Every row comes from one small tree of marks. The marks that hang from a mark follow it in brackets, in the order of their numbers. Every link used is in the known rows. Which tree was each row made from?
Known rows
Z_161[Z_835]: [ 1.23 -4.87 -4.05  5.13 -4.54  0.63  1.68 -2.44 -1.50 -1.78  4.89  2.68
 -3.85 -4.72 -1.04 -2.59  2.05  2.14  2.84 -6.21 -1.39 -6.80  5.06  0.24
  0.88 -2.44  0.57  5.57  2.13 -4.30]
Z_270[Z_826[Z_284[Z_161 Z_835 Z_967] Z_684]]: [ 1.25 -1.21 -1.05  2.98 -4.36 -3.93 -0.98 -2.41 -3.19  0.83  0.97  1.54
 -1.51 -3.00  0.74 -1.08  0.76  2.60  0.84 -2.34 -0.28 -5.98  0.51 -0.14
  0.61  0.90  3.66  2.69  0.57  1.05]
Z_284[Z_161 Z_826[Z_270 Z_684] Z_967[Z_835]]: [ 2.66 -0.04 -2.73  3.44 -5.06 -4.88 -1.91 -1.39 -4.24  0.73 -1.27 -0.18
 -1.42 -2.12  1.11 -1.22 -1.46  2.99 -1.78 -1.00 -0.91 -8.31  2.67  0.48
  1.35  0.04  4.88  3.40  1.09 -0.69]
Z_161[Z_835[Z_967[Z_284[Z_826]]]]: [ 0.90 -1.54 -3.07  3.67 -4.57 -0.74  0.52 -1.14 -1.02 -0.81  1.31  2.14
 -2.60 -2.17  1.52 -0.96  2.53  2.24  1.06 -4.54  1.32 -7.42  3.29 -1.66
  3.01 -1.59  0.21  3.45  2.44 -4.06]
Z_967[Z_284 Z_835]: [ 0.41 -1.92 -2.56  3.54 -2.96 -0.68  2.29 -2.33  0.30 -0.82  1.99  2.75
 -3.92 -4.60  0.56 -2.35  3.57  2.15 -0.59 -5.07 -3.41 -9.15  3.52 -1.11
  3.59  1.84  2.86  4.74  1.66 -4.80]
Z_835[Z_967[Z_284[Z_161 Z_826[Z_270 Z_684]]]]: [ 1.25 -0.95 -3.75  4.23 -3.72 -3.22 -0.88 -1.58 -1.58 -0.64  0.37 -0.03
 -1.86 -1.24  1.74 -2.11  1.92  2.50 -2.47 -0.62  0.31 -7.63  3.02 -1.02
  1.99  1.48  3.80  3.63  1.63 -0.52]
Z_684[Z_270[Z_826]]: [ 0.68 -5.16 -2.83  5.85 -6.04  1.43  2.62 -0.74 -3.13  0.37  3.22  0.93
 -2.57 -5.52 -1.72 -0.62  3.46  0.06  1.29 -4.24 -0.45 -5.62  3.70  0.34
  2.28 -0.89  2.38  4.36  1.41 -0.51]
Z_284[Z_826[Z_270] Z_967]: [ 2.95 -1.45 -2.03  5.61 -7.01 -0.34 -0.03 -0.05 -3.76  0.52 -0.04  0.17
 -1.96 -4.25 -0.55 -0.68  0.89  2.60  0.19 -2.27 -0.36 -7.34  3.43  0.17
  2.85 -0.16  3.87  2.95  1.84 -0.44]
Z_284[Z_826[Z_684] Z_835]: [ 0.94 -1.90 -0.74  5.18 -5.78 -1.67 -0.35 -2.43 -3.65 -1.33  0.94  1.69
 -3.21 -4.60  1.26 -1.50  0.25  4.29  0.63 -3.08  0.67 -6.09  3.49  0.05
  1.56 -0.30  2.61  3.25  1.82 -1.19]
Z_835[Z_967[Z_284[Z_161 Z_826[Z_270]]]]: [ 1.66 -1.46 -3.49  4.55 -4.45 -2.33 -0.26 -0.60 -1.58  0.25 -0.10  0.68
 -1.00 -1.74  1.72 -1.58  2.63  1.40 -1.88 -0.91  0.45 -7.96  3.32 -1.59
  2.40  1.50  3.32  2.66  2.31 -1.48]
Z_284[Z_161]: [ 1.31 -6.12 -4.34  5.54 -4.25 -0.75  0.58 -2.74 -3.51 -0.13  4.48  1.66
 -2.21 -4.16 -0.85 -2.52  2.64  0.82  1.27 -3.09 -1.23 -6.60  5.47  0.31
 -0.82 -0.43  2.59  4.10  2.32 -2.75]
Z_826[Z_284[Z_161 Z_835 Z_967]]: [ 2.05 -2.34 -1.83  4.86 -4.66 -2.89 -0.94 -2.33 -2.76  1.02  0.11  2.09
 -0.97 -2.66  0.20 -1.62  2.04  1.91  0.71 -1.88  0.37 -6.95  1.09 -0.95
  0.30  1.78  3.26  1.39  2.39 -1.81]
Z_835[Z_967[Z_284[Z_826[Z_270 Z_684]]]]: [ 1.28 -0.14 -2.77  4.61 -4.33 -1.46  0.05 -1.12 -0.42 -1.27  0.70  0.02
 -3.21 -2.28  1.14 -2.20  2.63  3.26 -2.15 -1.66 -0.21 -7.77  2.81 -0.77
  3.73  1.50  3.44  4.22  1.47 -0.71]
Z_270[Z_826[Z_284[Z_835] Z_684]]: [ 0.67 -1.77 -0.79  3.94 -4.35 -1.94  0.88 -2.80 -0.88 -1.07  2.66  2.17
 -4.06 -5.09  0.37 -2.19  1.64  3.56  0.66 -4.29 -1.85 -6.00  1.74  0.31
  2.12  1.27  3.35  4.66  0.54  0.82]
Z_684[Z_270[Z_826[Z_284[Z_161[Z_835] Z_967]]]]: [ 1.60 -3.70 -3.52  4.06 -5.09 -1.72  0.34 -1.05 -3.08  1.28  0.83  1.32
 -0.91 -2.71 -0.99 -0.13  2.10 -0.48  1.46 -3.61  0.72 -5.49  1.41 -0.52
  1.10 -0.96  2.48  3.06  1.25 -0.37]
Z_684[Z_270]: [ 1.12 -5.80 -3.96  7.12 -5.43  1.84  2.15 -1.59 -2.66 -0.63  3.33  0.68
 -3.17 -4.83 -2.30 -1.91  3.78  0.42  0.58 -3.50 -0.28 -6.06  4.25  0.40
  1.64 -0.23  2.43  4.62  2.29 -2.12]
Z_284[Z_161 Z_826[Z_270 Z_684] Z_835 Z_967]: [ 2.45 -0.13 -1.71  4.70 -6.14 -4.54 -2.59 -1.31 -4.80  0.24 -1.82  0.59
 -0.12 -2.31  1.62 -0.97 -1.75  3.44 -0.60 -0.25  1.20 -6.71  1.76 -0.40
  0.20  0.62  4.49  1.59  1.55  0.22]
Z_284[Z_161 Z_826 Z_967]: [ 2.19 -3.40 -2.35  4.31 -6.34 -1.82 -1.62 -1.36 -6.65  2.19  0.30  0.78
 -0.30 -2.65  0.23  0.14  1.19  1.09  1.30 -1.39  1.56 -6.50  4.02 -0.41
  0.26 -1.39  2.76  1.39  2.40 -1.52]

Write each row's tree
[ 1.98 -4.20 -4.18  4.06 -4.75 -1.72 -0.65 -2.03 -4.48  0.76  2.76  2.00
 -0.74 -2.29 -0.62 -1.15  1.11  1.02  2.83 -3.72  0.39 -6.74  3.55 -0.29
 -0.94 -2.68  1.08  2.92  2.36 -3.94]
Z_284[Z_161[Z_835] Z_967]
[ 2.72  0.79 -2.85  4.48 -3.54 -3.10  0.01 -2.20  0.64 -1.32  0.62  0.03
 -4.82 -3.14 -1.04 -3.70  0.96  4.19 -2.46 -2.67 -3.90 -8.79  1.01  1.23
  3.13  2.79  5.62  6.00  0.68 -0.09]
Z_826[Z_270 Z_284[Z_967[Z_835]] Z_684]
[ 1.69 -1.88 -1.63  3.99 -5.60 -0.87  1.66 -0.55 -2.05  1.74 -0.06  0.86
 -2.47 -4.00 -0.96 -0.06  2.96  0.38 -0.08 -3.68 -0.74 -6.98  0.72 -0.13
  3.93  0.53  3.27  3.40  1.10 -0.50]
Z_684[Z_270[Z_826[Z_284[Z_967[Z_835]]]]]
[ 2.68 -1.39 -5.06  4.43 -3.04 -4.43 -1.49 -3.09 -0.62 -1.90  1.75  0.64
 -2.97 -1.61 -0.89 -3.86 -0.14  3.19 -0.82 -2.34 -2.33 -6.95  1.70  0.73
 -0.13  1.19  4.74  5.73  0.87  0.07]
Z_826[Z_270 Z_284[Z_161[Z_835] Z_967] Z_684]
[ 0.17 -0.74 -1.04  4.10 -4.07 -1.72  0.01 -2.86 -1.83 -1.81  0.12  2.43
 -3.10 -4.01  1.91 -1.67  1.66  4.05 -0.22 -3.22 -0.26 -6.62  2.80 -1.49
  2.52  1.83  3.39  3.28  1.36 -1.84]
Z_967[Z_284[Z_826[Z_684] Z_835]]
[ 1.85 -2.93 -4.96  4.57 -4.29 -3.84 -1.31 -2.54 -2.70 -2.21  1.95  1.09
 -2.49 -2.74  0.78 -2.84 -1.60  3.14 -0.11 -3.04 -0.86 -6.34  4.93  0.48
 -0.50 -1.24  3.40  5.59  1.39 -0.65]
Z_284[Z_161[Z_835] Z_826[Z_270 Z_684]]
[ 0.90 -0.61 -2.53  4.43 -3.63 -4.09 -1.06 -2.43 -1.41 -1.83 -0.94  1.95
 -1.42 -2.95  2.33 -2.49  0.11  3.36 -1.85 -1.53 -0.84 -6.95  2.68 -1.60
  0.95  3.03  5.05  3.21  1.15 -0.74]
Z_967[Z_284[Z_161 Z_826[Z_270 Z_684] Z_835]]
[ 0.65 -0.92 -2.21  3.95 -4.26 -1.10 -0.11 -1.86 -1.85 -0.65  1.31  0.38
 -3.25 -2.14  1.28 -1.40  3.47  2.97 -0.99 -2.13  0.78 -7.29  2.90 -0.93
  3.41  0.28  2.24  3.62  1.71 -1.62]
Z_835[Z_967[Z_284[Z_826[Z_684]]]]
[ 2.77 -0.14 -3.82  4.11 -2.88 -4.96 -1.14 -2.76 -0.46 -0.67  0.37  0.07
 -3.22 -1.96 -0.40 -3.69  0.26  3.20 -2.65 -1.40 -3.26 -8.60  1.23  0.87
  1.25  2.71  5.99  5.30  0.89 -0.03]
Z_826[Z_270 Z_284[Z_161 Z_967[Z_835]] Z_684]
[ 1.86 -2.51 -4.30  3.59 -2.91 -3.75 -1.69 -3.93 -2.37 -0.90  2.56  1.18
 -3.09 -1.47 -0.71 -2.92  0.92  2.74  0.79 -2.93 -0.84 -6.37  2.10  0.43
 -0.62 -0.29  3.01  4.85  1.25 -1.23]
Z_826[Z_284[Z_161[Z_835] Z_967] Z_684]
[ 1.02  0.66 -2.42  3.46 -3.20 -2.91  0.72 -2.12  0.37 -2.12 -0.35  1.36
 -4.20 -3.97  1.45 -2.51  0.88  3.95 -2.81 -3.47 -3.43 -8.93  3.18 -0.57
  4.25  2.49  5.17  5.55  0.71 -1.78]
Z_967[Z_284[Z_826[Z_270 Z_684]] Z_835]
[ 0.21 -1.61 -1.96  3.63 -3.56 -3.60 -1.19 -3.20 -2.94 -1.20 -0.34  2.30
 -1.55 -2.88  2.55 -1.71  1.08  3.05 -0.61 -1.97  0.29 -6.45  2.85 -1.83
  0.55  1.74  3.74  2.49  1.58 -1.71]
Z_967[Z_284[Z_161 Z_826[Z_684] Z_835]]
[ 2.03 -1.79 -4.71  4.38 -4.65 -4.20 -1.63 -1.55 -2.59 -1.30  1.21  0.30
 -1.94 -1.22  1.50 -2.28 -1.18  2.83 -0.65 -1.94  0.99 -6.87  3.83  0.13
  0.26 -1.77  2.37  4.53  1.85 -0.80]
Z_284[Z_161[Z_835[Z_967]] Z_826[Z_270 Z_684]]
[ 1.29 -0.10 -3.81  3.85 -3.86 -2.20 -0.02 -1.47  0.22 -2.24  1.17  1.14
 -3.29 -1.69  1.28 -2.39  1.16  3.54 -0.67 -3.73  0.02 -7.57  2.73 -0.81
  3.04 -0.59  1.93  5.10  1.40 -2.13]
Z_161[Z_835[Z_967[Z_284[Z_826[Z_270 Z_684]]]]]
[ 3.13 -1.56 -3.18  6.01 -4.84 -0.74  0.64 -1.38 -0.09 -0.68  1.46  0.48
 -3.42 -4.17 -1.97 -3.00  2.60  2.61 -0.86 -2.69 -2.81 -7.80  2.03  0.40
  2.67  2.75  4.95  4.66  1.52  0.01]
Z_826[Z_270 Z_284[Z_967]]
[ 0.93 -2.49 -2.59  6.34 -3.94 -1.55  0.47 -3.29 -0.56 -2.07  1.22  1.01
 -4.26 -3.69 -0.81 -3.23  2.42  2.90 -1.05 -2.56 -0.31 -5.63  1.12  0.30
  1.62  2.49  3.90  4.60  1.48 -0.15]
Z_826[Z_284[Z_835] Z_684[Z_270]]
[ 0.67 -3.28 -4.02  3.28 -3.49 -2.24 -0.28 -2.66 -2.41 -0.88  1.14  3.00
 -1.51 -2.81  1.63 -1.38  1.58  1.50  0.93 -4.12 -0.24 -6.78  4.59 -1.91
  0.66 -0.25  2.38  3.58  1.99 -3.42]
Z_967[Z_284[Z_161[Z_835] Z_826]]
[ 2.86 -0.22 -1.71  6.13 -5.41 -1.58  0.44 -0.97  0.12 -0.58 -0.44  1.49
 -2.54 -4.04 -0.63 -2.65  1.52  3.27 -0.62 -2.62 -1.63 -7.68  0.69 -0.40
  2.72  3.32  4.64  3.08  1.77 -0.42]
Z_826[Z_270 Z_284[Z_835 Z_967]]
[ 2.28 -4.11 -3.96  5.84 -5.45 -2.07 -0.26 -1.39 -3.39 -0.34  1.27  0.85
 -1.53 -4.10  0.22 -2.07  0.44  1.69 -0.49 -1.87 -0.95 -6.92  5.44 -0.02
  0.34  0.39  4.27  3.83  2.11 -0.42]
Z_284[Z_161 Z_826[Z_270]]
[ 1.80 -1.86 -3.73  4.13 -3.30 -3.99 -1.12 -3.04 -2.62  0.68 -0.22 -0.26
 -2.70 -1.31 -0.81 -2.18  1.77  1.38 -2.01 -1.10 -0.70 -7.14  0.55  0.48
  1.03  1.46  4.52  4.16  1.27 -0.75]
Z_826[Z_284[Z_161 Z_967[Z_835]] Z_684[Z_270]]
[ 0.29 -1.53 -3.30  3.04 -2.90 -3.96 -0.37 -2.92 -2.50 -0.41 -1.20  1.08
 -2.31 -2.21  1.75 -1.43  1.54  1.49 -2.54 -2.07 -0.81 -7.61  2.82 -1.21
  2.10  1.45  4.30  3.91  1.24 -2.35]
Z_967[Z_284[Z_161 Z_826[Z_684[Z_270]]] Z_835]
[ 2.49 -1.71 -3.37  4.72 -5.50 -3.47 -2.16 -1.68 -5.03  0.25  0.16 -0.60
 -1.19 -2.29  0.09 -1.47 -0.64  2.77 -0.80 -0.44 -0.10 -6.84  3.37  0.63
  0.21 -0.09  4.87  3.45  1.25  0.68]
Z_284[Z_161 Z_826[Z_270 Z_684] Z_967]
[ 2.50 -0.26 -2.99  5.13 -3.81 -4.69 -1.68 -2.65 -1.00 -1.12 -0.11  0.70
 -2.06 -2.30  0.13 -3.47 -0.11  3.61 -1.67 -0.58 -1.45 -7.06  0.35  0.17
  0.23  3.24  5.55  3.56  1.25  0.73]
Z_826[Z_270 Z_284[Z_161 Z_835 Z_967] Z_684]
[ 2.23 -3.08 -3.28  3.61 -5.87 -2.55 -1.78 -1.41 -5.90  1.38  0.44  1.70
 -0.35 -2.06  0.84  0.14 -0.14  1.37  2.58 -3.07  1.96 -6.40  3.79 -0.79
 -0.19 -3.16  1.33  1.90  2.36 -2.84]
Z_284[Z_161[Z_835] Z_826 Z_967]
[ 1.06 -4.72 -4.05  5.54 -4.91 -2.32 -1.06 -2.75 -5.38 -0.35  1.37 -0.10
 -2.07 -2.83 -0.22 -1.38  0.99  1.21 -0.54 -1.12  1.20 -5.25  4.44  0.51
 -0.28 -0.79  3.58  3.89  1.77 -0.02]
Z_284[Z_161 Z_826[Z_684[Z_270]]]
[ 2.31 -3.73 -3.31  4.77 -4.08 -1.97 -0.72 -2.61 -2.96  0.94  1.90  1.08
 -1.99 -2.66 -1.13 -2.09  3.02  1.25  0.63 -1.97 -0.79 -6.97  2.51 -0.14
  0.32  1.29  3.57  3.00  2.17 -1.28]
Z_826[Z_284[Z_161 Z_967]]
